What can hang from each mark
Y: A B
A: Y
T: P Q
Q: D
R: A B L
B: R
D: Q R
J: R

Every row comes from one small tree of marks. The marks that hang from a mark follow it in brackets, in alphabetical order. Every link used is in the known rows. Which tree was each row made from?
Known rows
Q{D{R{A B L}}}: [ 0.313 -2.169 -5.291  0.331  3.423  4.762  2.060  2.110 -0.995 -2.543
  3.815 -1.426  1.043 -0.123  2.027 -1.995 -0.670]
A{Y{B{R}}}: [-1.548 -1.322 -1.720 -3.036 -2.146 -1.635 -1.179 -0.064 -0.566 -1.010
 -4.963  0.654 -4.184  0.055 -1.487  0.457  0.781]
Y{A B{R{L}}}: [-2.648 -0.345 -1.056 -0.813  0.972  0.649  2.246  1.143 -1.558 -2.707
 -3.590 -2.488 -3.556  1.153 -0.498 -2.325  1.233]
Y{A B}: [-1.389 -0.378 -1.272 -0.108  0.076 -0.727  1.446  0.315 -0.155 -1.540
 -2.044 -3.702 -3.652  0.591 -0.161 -2.074 -1.352]
R{A{Y} B L}: [ 1.254 -2.948 -5.162  1.651  4.259  2.477  5.201  1.524 -1.840 -0.018
 -0.273  2.898  2.493 -2.367 -1.572 -1.550  1.857]
D{R}: [-0.109 -0.272 -1.333 -0.633 -0.020  0.523 -0.988 -0.032  0.568 -0.514
  0.506 -1.674  0.402  0.697  0.141 -0.892 -1.201]
B{R{A{Y} L}}: [-0.413 -0.670 -0.507 -1.253  1.681  0.858  1.868  1.044 -1.349 -0.268
 -2.411  2.892  0.521 -0.645 -3.157 -0.293  4.189]
D{Q R{A B}}: [ 0.803 -3.312 -4.354  0.587  3.195  4.000  1.972 -1.352  1.231 -1.391
  1.011 -2.883  0.936 -1.093  1.752 -1.927 -1.644]
A{Y{B}}: [-0.591 -1.314 -2.393 -1.460 -1.296 -1.910 -0.308  0.028 -0.421 -0.662
 -2.682  0.410 -2.714 -0.469 -1.631 -0.095 -0.555]
D{Q R{B}}: [ 0.052 -2.976 -4.740 -0.097  1.746  3.233  0.081 -0.833  0.379 -2.538
  0.438 -2.241  0.550 -0.216  2.726 -1.552 -2.440]
T{Q{D}}: [ 1.155  0.474  0.735 -0.978  0.441  1.909 -0.556  1.237  0.499 -2.292
  3.472 -1.210 -1.577  0.172  3.516 -0.065 -0.341]
D{Q R}: [-0.297 -0.658 -1.389 -0.911  0.555  1.460 -1.522 -0.885  0.876 -2.218
  1.068 -2.697  0.623  0.796  0.771 -1.372 -1.789]
D{Q R{A B L}}: [ 0.697 -3.243 -4.999  1.625  5.143  4.936  3.869 -0.132 -0.149 -2.176
  1.819 -1.784  3.069 -0.771  0.871 -2.895 -0.475]
J{R}: [ 1.467  1.476 -0.343 -1.052 -2.028 -0.426  0.340  0.667 -0.047 -0.342
 -0.937 -0.103 -1.000 -0.460  1.493  1.642 -0.064]
J{R{B L}}: [ 1.558 -0.490 -4.091  0.874  0.991  2.420  4.067  2.090 -1.830 -1.321
 -0.604  1.306  0.819 -1.285  2.696  0.410  0.439]
T{P Q{D}}: [ 3.473  1.443 -0.107 -1.637  1.934  2.438  0.924  3.431  1.378 -4.575
  4.403 -1.246 -0.196  0.049  4.175  0.266 -2.012]
Q{D{R{A{Y} B L}}}: [ 0.311 -2.587 -6.337 -0.545  2.727  3.553  1.413  2.548 -1.610 -2.527
  2.681  0.219  0.923 -0.650  0.450 -1.630 -0.238]

Which tree is each row?
[-1.405 -1.105 -0.819 -0.592  1.735  1.629  3.076 -0.195  0.195 -0.996
 -2.610 -1.339 -2.357  0.093 -0.812 -0.999  2.125] -> Y{B{R{A L}}}
[-0.583 -1.262 -4.229 -1.441  1.336  1.623  0.344  1.781 -0.803 -2.841
  2.195 -1.672 -0.954  0.400 -0.908 -1.664 -0.445] -> Q{D{R{A{Y{B}} L}}}
[ 0.135 -1.219 -2.559  0.507  2.567  0.241  3.921  0.866 -0.831 -0.343
 -0.854  0.846  0.299 -0.969 -3.173 -1.557  1.724] -> R{A{Y{B}} L}
[-0.171 -0.692  0.090 -2.167 -0.328 -0.291 -0.109 -0.246  0.000  0.557
 -3.413  1.695 -1.515 -0.704 -2.403  0.732  2.890] -> B{R{A{Y}}}
[-1.721 -1.164 -2.105 -2.330 -0.572 -0.752  0.407  0.844 -1.437 -1.758
 -4.184  1.556 -2.580  0.184 -2.157 -0.382  1.738] -> A{Y{B{R{L}}}}
[ 0.219 -1.553 -1.949 -0.577  0.299 -0.931  1.798 -0.606  0.619  0.639
 -1.836 -0.461 -2.059 -1.166 -2.508 -0.452  0.327] -> R{A{Y{B}}}
[ 4.330 -0.922 -5.052 -1.124  5.090  4.637  3.856  4.531  0.580 -4.963
  4.250 -0.435  1.806 -1.001  3.071 -1.498 -1.529] -> T{P Q{D{R{A{Y} B L}}}}
[-0.407 -1.506 -3.721 -2.394 -0.338  0.837 -1.310  0.703  0.386 -2.025
  1.555 -2.729 -2.831  0.256 -0.176 -0.928 -1.618] -> Q{D{R{A{Y{B}}}}}
[-0.463 -1.911 -5.476 -0.294  2.219  4.071  0.318  2.631 -1.750 -3.453
  3.393 -0.975  0.709  0.447  2.796 -1.607 -1.389] -> Q{D{R{B L}}}
[-0.560 -0.269  0.502 -0.275  2.424  2.081  2.610  0.486 -0.544 -0.260
 -1.276  0.982  0.700 -0.153 -1.418 -0.435  3.608] -> B{R{A L}}
[ 0.914  0.476 -0.924 -0.743  2.059  3.180  0.021  2.251  0.045 -3.248
  4.557 -1.677  0.496  0.815  3.087 -1.602 -0.431] -> T{Q{D{R{L}}}}
[ 0.503 -1.153 -1.182 -0.090  1.970  2.142  0.152 -1.386  1.672 -1.139
  1.497 -3.178  1.109 -0.040 -0.176 -1.527 -0.931] -> D{Q R{A}}
[-1.234 -1.319 -0.084 -1.539 -0.072  0.715  1.253 -1.353  1.265 -0.111
 -3.390 -2.050 -4.183  0.022 -0.262 -0.165  1.073] -> Y{B{R{A}}}
[-0.364 -2.002 -3.633 -0.541  2.701  1.566  1.829 -0.198  0.061 -2.402
  0.330 -1.965  0.823 -0.116 -2.159 -2.700 -0.379] -> D{Q R{A{Y{B}} L}}
[-0.815  0.061 -2.542 -0.980  1.072  2.340 -1.106  2.464 -1.319 -3.124
  3.880 -1.389  0.926  1.394  1.133 -1.433 -0.753] -> Q{D{R{L}}}
[ 1.652  0.170 -2.033 -1.532 -1.722 -1.233  2.053  0.069  0.406  0.329
 -2.539 -0.295 -2.867 -1.478 -0.766  1.297  0.345] -> J{R{A{Y{B}}}}
[ 0.213 -0.770 -2.780 -2.078 -0.227  1.045 -1.960  1.369 -0.021 -1.541
  2.468 -1.122 -0.795  0.119 -0.676 -0.451 -0.762] -> Q{D{R{A{Y}}}}
[ 1.086 -2.658 -3.928  2.705  4.990  4.108  6.020  0.786 -0.985 -0.050
  0.958  0.884  2.626 -1.811  0.338 -1.903  1.422] -> R{A B L}
[ 0.960 -0.789 -2.482 -1.314  2.071  2.395  1.476  1.658  0.506 -2.835
  2.850 -2.072 -1.423  0.019  1.159 -1.714 -0.286] -> T{Q{D{R{A{Y{B}} L}}}}
